Each row was made from one small tree. The marks that hang from a mark follow it in brackets, in alphabetical order. Every link used is in the known rows. Write each row's tree.
Known rows:
Z{G{F} Q{W}}: [  1   5 -12 -25  13  -2  18  13  -1   8   9  -3  -4  -6 -23   5  -7 -11
 -12  -3  -3   8  -5  30   5 -15 -15   2 -21]
F{G Y}: [ -1  13   5   3  -3  -6  32   4  13 -13  -3 -10  22  -5 -12   0   5   9
   3  -8 -16   0 -25  -3 -18 -16  -8 -22   4]
J{G{Z}}: [ -1  -1 -22   1  -8   3  -8   1  -3  -4 -22  12 -10 -28  -7  11 -10   4
  -2   3  -6  13  -3   5   2   3   7 -15  -3]
D{S{W{Q} Y}}: [-18   8 -17   9  15  22  21 -12  -7   3 -11  33  -3  25  -8   7  35   7
  -6  -6 -16   6  -2   3   5   0   9   9 -23]
F{G{J} Y{S}}: [  7  10   3  11 -18   2  40   4  24  -2   7 -12   8 -29 -10   5   2  25
  13 -12 -20  14 -20 -18 -23 -13  -4 -26  -1]
D{S{W}}: [-16  -6   6  18  -2  11   6 -21   3   2 -14  13   0   9  -4   6   9  20
   3   3  -9  -5 -10  18   9  -7  11   1 -13]
Z{G}: [  0   7   6   0   4  -9   3   8  -5   1   4   1   0   5 -12  -2   3   3
  11   6  12   3 -11  13   4  -4 -10  -6  -1]
R{Q{W{N S}}}: [  3 -13  10 -10 -11   9 -17 -13   4  11   4   2   6 -11  -8  12  -6 -14
  15 -10 -15   6  -4  18  12   2  -4  16 -10]
W{N Q}: [  4   2  -8 -14   4  13  -8   2 -10  -6  11  16  -8  12  -4  -8  12  -9
 -10  -6   2  13   9  -7   8  17  -5   4 -16]
D{S{Y{F}}}: [ -5  14 -12  14   9  31  16 -11  -6  -3  -7   3  -7  28   4  12  13  -2
  13  -4 -13   1 -16  -5   7  -6  19 -12 -14]
J{G{F{Y} Z}}: [ -5   3 -28   6  -7   6  16   1   3 -18 -22  12   5 -24  -9  21 -24   7
  -9   2 -25  10 -11   2  -4 -15   7 -28 -18]
Y{F S{W{Q}}}: [-17  -1  -5  16 -15  17  26   0   6   4   9   7 -20  32  -7   7   0  18
   1  -1   7  29   8  -8  -5  14  15 -11 -23]
G{F J Z}: [ 13  -9 -39   6   1  -1   2 -12   8  -6  -5  14 -11 -18   0  16  -6  14
  -5  -9 -18   6  -4 -12   6  -6  12 -18 -13]
Y{S}: [ -5  -1   8   7  -7   7  14   6   4   9   8  -2  -8 -14  -1   6 -11   6
   6   2   5   9   7  -3  -4  -1  -1  -4 -10]
F{G{Z}}: [  3   0 -20   7   3  -8  15  -3   9  -7  -8   6   2 -17  -9   7   4  13
   2 -10  -5   4 -17  -3  -7  -9  -1 -22   2]
S{W{Q{Z}} Y{F}}: [-17  12 -18  20  13  30  29 -12  -1   3  -6  29 -18  52  -5   7  22   6
 -20  -8   6  39 -11 -12   2  23   5  -1  -2]
J{G{F{Y}}}: [ -8   8 -11   4  -8  10  17   5   2 -17 -15  -1  14 -12  -8  13 -23  -2
 -15   9 -23   7  -7   3  -6 -15   6 -14 -17]
S{W Y}: [-14   8  -7  20   5   3  18 -14   3   4 -12  15  -7  18   3   5  18  -2
   0   0   2  11  -2   0   5   9   8   7  -5]
N{W{Q{Z} S}}: [ -5 -10  -8   0  11  13  -1   4  -1   3  -8  27   3   9 -13   0   3  -3
  -7   0 -25  19 -15   8  -4   4 -22  18   3]
Y{S{W{N Q}}}: [-12  -5   4  10  -9  17  11  -4   1   6  11  22 -21  11  -7  -1   5   9
  -5  -1  12  30  16  -2   6  22  -2   3 -28]
J{G{F Z}}: [ -4  -3 -35   6  -3   7   1  -2  -3 -11 -21  14  -6 -24  -5  21 -25   0
 -14   7 -12  10   0   4   5  -6  12 -16 -18]
J{G}: [ -4   5  -5  -1 -11   6  -9   4  -4  -3 -15  -2  -1 -16  -4   3 -11  -4
  -7   9  -2   9   1   6  -1   6   5  -1  -1]
Y{F{G{J Z{Q}}}}: [ 16  11 -31  -4 -15   0  12  -9  18  -4  -2 -15 -19  -7 -11   5   2  16
   7 -28 -16  25 -28  -9  -5   6   9 -40  -4]
Z{G{J} Q{W{N}}}: [ 21   6  -4 -31  -1   2  -9   4   4  14  15  -2 -23 -18 -17 -10  17  -6
   4 -11   3  24 -12  20  13  12 -17   4  -7]
Y{F{G{J}} S}: [  8   7  -6  17 -22  13  26  -1  21   0   7 -18 -11  -6  -3   7  -5  21
  15  -9  -4  21 -14 -22 -12  -1  13 -28  -3]
G{F Z}: [  0  -9 -31   6   8   1   9  -5   1  -8  -7  15  -4  -9  -2  17 -14   4
  -6  -2  -9   0  -1  -2   6 -11   5 -16 -18]
Q{W{N} Z{G{F}}}: [  1  -5  -2  -3  26  22  11   1  -4   4   9  24  -8  -2 -14   7  -6  -5
 -19   7  15  19 -14  18  17  -4 -22   6  -7]
N{W}: [ -1  -4  -9  -1  10  -5  -4   6   2  -6  -4  -1  -2  -5  -2  -3   2  -9
   4  11 -13   5  -9   5  -4   7  -3  16   0]
N{W{Q S}}: [ -2  -7 -14  -6   1   1  -7   9  -1  -3  -7  14   6   9 -12  -3   5  -9
   8   3 -33   6  -4   9  -5  -1 -10  18  -9]
Q{Z}: [ -3  -3   6   6  11  12   5  -6   2   5  -1  11  -2  -1  -1   2  -3   5
 -16  -4   7  14 -11   1   1   5 -11   2  12]

Which tree is each row?
[ 15   7  -8 -32   1  -7   3  10   7  18  10  -6 -15 -20 -22  -5  15   3
   2 -12  -4  17 -13  21   1   0 -14   3   1] -> Z{G{J} Q{W}}
[ 11  12  -4   2 -11  -6  25  -3  21 -11  -1 -10  16 -16  -9  -1  13  20
   5 -13 -25   6 -28 -14 -19 -12  -3 -23  10] -> F{G{J} Y}
[ -1   5  -5   6  11  35   4 -10  -8   7  -4  39  -6  22  -5   3  14 -15
  -8 -13  -8  27  -5  -5  13  11 -19  10  -6] -> W{N Q{Z} S{Y}}
[ -9   1 -22  14 -14  14  32   8   6  -8 -15   9  -4 -38  -9  28 -33  12
  -2   4 -19  18  -4  -2  -9 -16   5 -32 -28] -> J{G{F{Y{S}} Z}}
[ -4   4 -35  -9  -6   4   1   0  -2  -5 -18   4 -14 -27 -11  16 -28  -6
 -20  -5 -15  18   0  15   8   0   4 -18 -28] -> J{G{F Z{Q}}}
[ 15   0 -27   4  -4 -10   8  -9  16  -4  -7   5  -4 -28  -8   5  11  22
   6 -15 -15   9 -20 -12  -7  -5   4 -24   7] -> F{G{J Z}}
[ -4  10 -29 -10  -9   4  18   4   3 -12 -20   0  -4 -25 -16  18 -27  -1
 -14  -9 -29  18 -13  13  -2  -9  -2 -30 -26] -> J{G{F{Y} Z{Q}}}
[  9  -6 -16  -3  20  10  16   0   8   9   6  18  -5 -15 -17  10   4  12
 -18   1   0  17 -19   9   5 -11 -13   4   6] -> Q{W Z{G{F J}}}
[  3   8   2 -29   8  -6   9  16  -1  16  10  -7  -8 -10 -25  -4   8  -7
  -1  -6   3  11 -10  31   1  -5 -20   4  -5] -> Z{G Q{W}}
[ -3   9 -30   6   4  18   9   7  -4  -5 -10  13  -5  39  -7   5  15 -21
  17   0 -32  18 -12  -5  -1   6   5   9 -13] -> N{W{Q S{Y{F}}}}
[  5  -1  -3   1   2  25   2  -7   0  12  -5  21  -4   2  -1   4  15 -23
  15  -3 -15   7   1   9  14  -5  -8  17  -6] -> Q{W{N S{Y}}}
[  9   3   1   5   6   3   1  -4   4   8   4  12 -10  -8 -10  -1   9  16
  -3  -3  10  20 -24   3   3   6 -17  -7  18] -> Q{Z{G{J}}}
[  7 -14   8  -4  -9  16 -11  -6   4   9  -1  12   0  -7  -4   0   1 -11
  13   0 -13   1   1  17  12  -7  -9  12  -3] -> Q{W{N S}}
[  5   4 -22  12  -4   2  17  -5  10 -11  -6  -5  -5   8  -7  11  -2  13
  11  -9  -4  12 -23  -9  -5  -4  11 -36   1] -> Y{F{G{Z}}}
[-21   6 -12  15  26  34  27 -17  -5   8 -13  44  -6  25  -9   9  31  14
 -23  -9 -10  19 -13   3   6   6  -3  11 -10] -> D{S{W{Q{Z}} Y}}
[-11   2   0   5  19   0  10  -6  -2   2   6   5   6   3 -16  23 -21   3
 -15  -6  11  15 -24  12   7   0 -13  -3 -11] -> R{Q{Z{G{F}}}}
[-11  -5   1   8   9  21   2 -15  -1   0   2  34 -14  24  -7  -4  14   8
 -27  -5  14  34  -3   1  11  27 -11   7  -6] -> S{W{N Q{Z}}}
[ -7  -2   2   1  11  20  11 -12   6  23  -6  21   8  -7  -8  24   5 -12
  -1 -17 -17  16 -17  10   2  -2 -12  21   9] -> R{Q{W{S{Y}} Z}}
[ -7   3 -20   4  22  19  11   3  -3   5 -12  35   0  15  -9   5  16 -16
  -7  -3 -28  22 -15   1  -2   7 -20  24   2] -> N{W{Q{Z} S{Y}}}
[ -8  -3  -5   2  -3   8  -2  -9  -3  -4   4  22 -13  25  -6  -6  16   1
 -12  -2   6  20   7   1  11  23   0   6 -18] -> S{W{N Q}}
[  8   0   0 -29   1  12  -5   2   1  11  10  -2 -16 -11  -7  -7   4 -18
 -10  -9   0  16   3  19  10  12 -13  11 -11] -> Z{Q{W{N}}}
[-11  -4  12  29 -22  23  13 -15   8   1   6   0 -28  25   5   5 -12  10
  16   5  20  30   1  -2  12  21  15 -13 -22] -> Y{F S{W{N}}}
[-12  -2 -11  35 -19   6  37 -12  21  -2  -7   1 -17   6  -9  17  -8  31
  17  -4   6  27 -18  -5  -7   1  16 -36 -13] -> Y{F{G{Z}} S{W}}
[ -3   7 -16  19  -1  14   6  -3   3  -4 -16   2  -6  27   2   7   3 -21
  29   5 -27  11 -19   2   3   1   7   7  -5] -> N{W{S{Y{F}}}}
[  2  -1  -3  -8  14  26  -2  -3  -8   0   8  27 -11  13  -5  -4   9  -3
 -25  -8   9  27  -1  -6   8  22 -18   5  -3] -> W{N Q{Z}}
[-11  10 -17   6   9  15   9 -11  -6  -1  -2  31 -14  31  -2  -3  28  -9
  -9  -5   4  26   7  -7  12  26   2  12 -20] -> S{W{N Q} Y}
[-12  -7  15  23 -16  14   8 -13   8   6   4  10 -21   0   2   2  -6   9
   6   6  17  22   8   4  11  18   2   1 -21] -> Y{S{W{N}}}
[-15  -4  -7   4   4  14   8 -11  -3   0  -5  23   0  18 -12   3  21  19
  -8  -4 -14   1  -1  11   4  -2   8   4 -21] -> D{S{W{Q}}}
[  0  -8  17   3   7  11   7   3   5  19  -3  19   5  -4 -22   5   1   6
   6   2  -1  10 -22  29   5 -20 -27   7  15] -> Q{W{S} Z{G}}
[  4  -5   1  -5 -10  16 -13  -3  -5  -1   4  18  -1  16  -7  -4   5  -8
   7  -7 -13   8   5   2  11   4  -9   3 -17] -> W{N Q S}
[-11   1   7   8  13  13   6  -8  -6   3   4  34 -15  29 -19  -5  17  11
 -16   0  26  37 -14  13  15  24 -21   1  -7] -> S{W{N Q{Z{G}}}}
[  0  -2 -39 -23   1   9   7   8   2   4 -15   7 -14 -38 -18  17 -21  -9
 -25  -6 -21  18   3  22   4  -6   2  -6 -23] -> J{G{F Z{Q{W}}}}
[  5   7  -3 -15  -2  22   3  -5   2  18  -1  10 -12  -2  -8  -1  10 -31
   8 -15 -19  15  -1  21  15   1 -15  16 -15] -> Z{Q{W{N S{Y}}}}
[  8  -4 -26  13 -11   7  34  -2  18  -4   2  10  -9 -33  -3  24 -15  27
   8 -10 -26  13 -10 -20  -8 -16   5 -32 -22] -> G{F{Y{S}} J Z}
[ -3   7   3  18 -15  13  33   5  12  -2   7 -19  -4   4  -7   7 -14  13
  14  -3   4  15 -10 -12 -12  -5   9 -25  -8] -> Y{F{G} S}
[ -6  20 -13  20   8  27  31  -9   1 -10 -11  -3   3  23  -4  11  16   3
  14  -9 -17   1 -28  -6  -1 -15  16 -19 -11] -> D{S{Y{F{G}}}}
[  1   8 -12   1   1  22  -1  -4  -9   2  -1  29  -4  24  -4   0  17 -21
   8 -10 -16  12   6  -5  13   7  -8   8 -20] -> W{N Q S{Y}}
[ 12  -6 -18 -28   3   9  -5  -1   2   9   4  10 -25 -25  -9   1   5 -10
  -5 -15  -3  21  -2  17  12  12 -11  -2 -13] -> G{Z{Q{W{N}}}}
[  0  -9   7 -14  13  19  -6 -11   3  12  10  12  -4 -17  -5  12  -1  -8
 -18 -11   7  25 -11   8   9  19 -12  18   5] -> R{Q{W{N} Z}}
[  4  -7 -35 -22  11   4  15   3   5   7   0   9 -13 -23 -13  15  -9  -5
 -16 -13 -18   9  -1  16   4 -11  -3  -4 -21] -> G{F Z{Q{W}}}
[  8  -6   8 -20 -12  14 -10  -4   5  15   2   1  -8  -8 -11  -4  -3 -19
   7 -12 -17  10  -1  29  14  -1 -16  11 -13] -> Z{Q{W{N S}}}
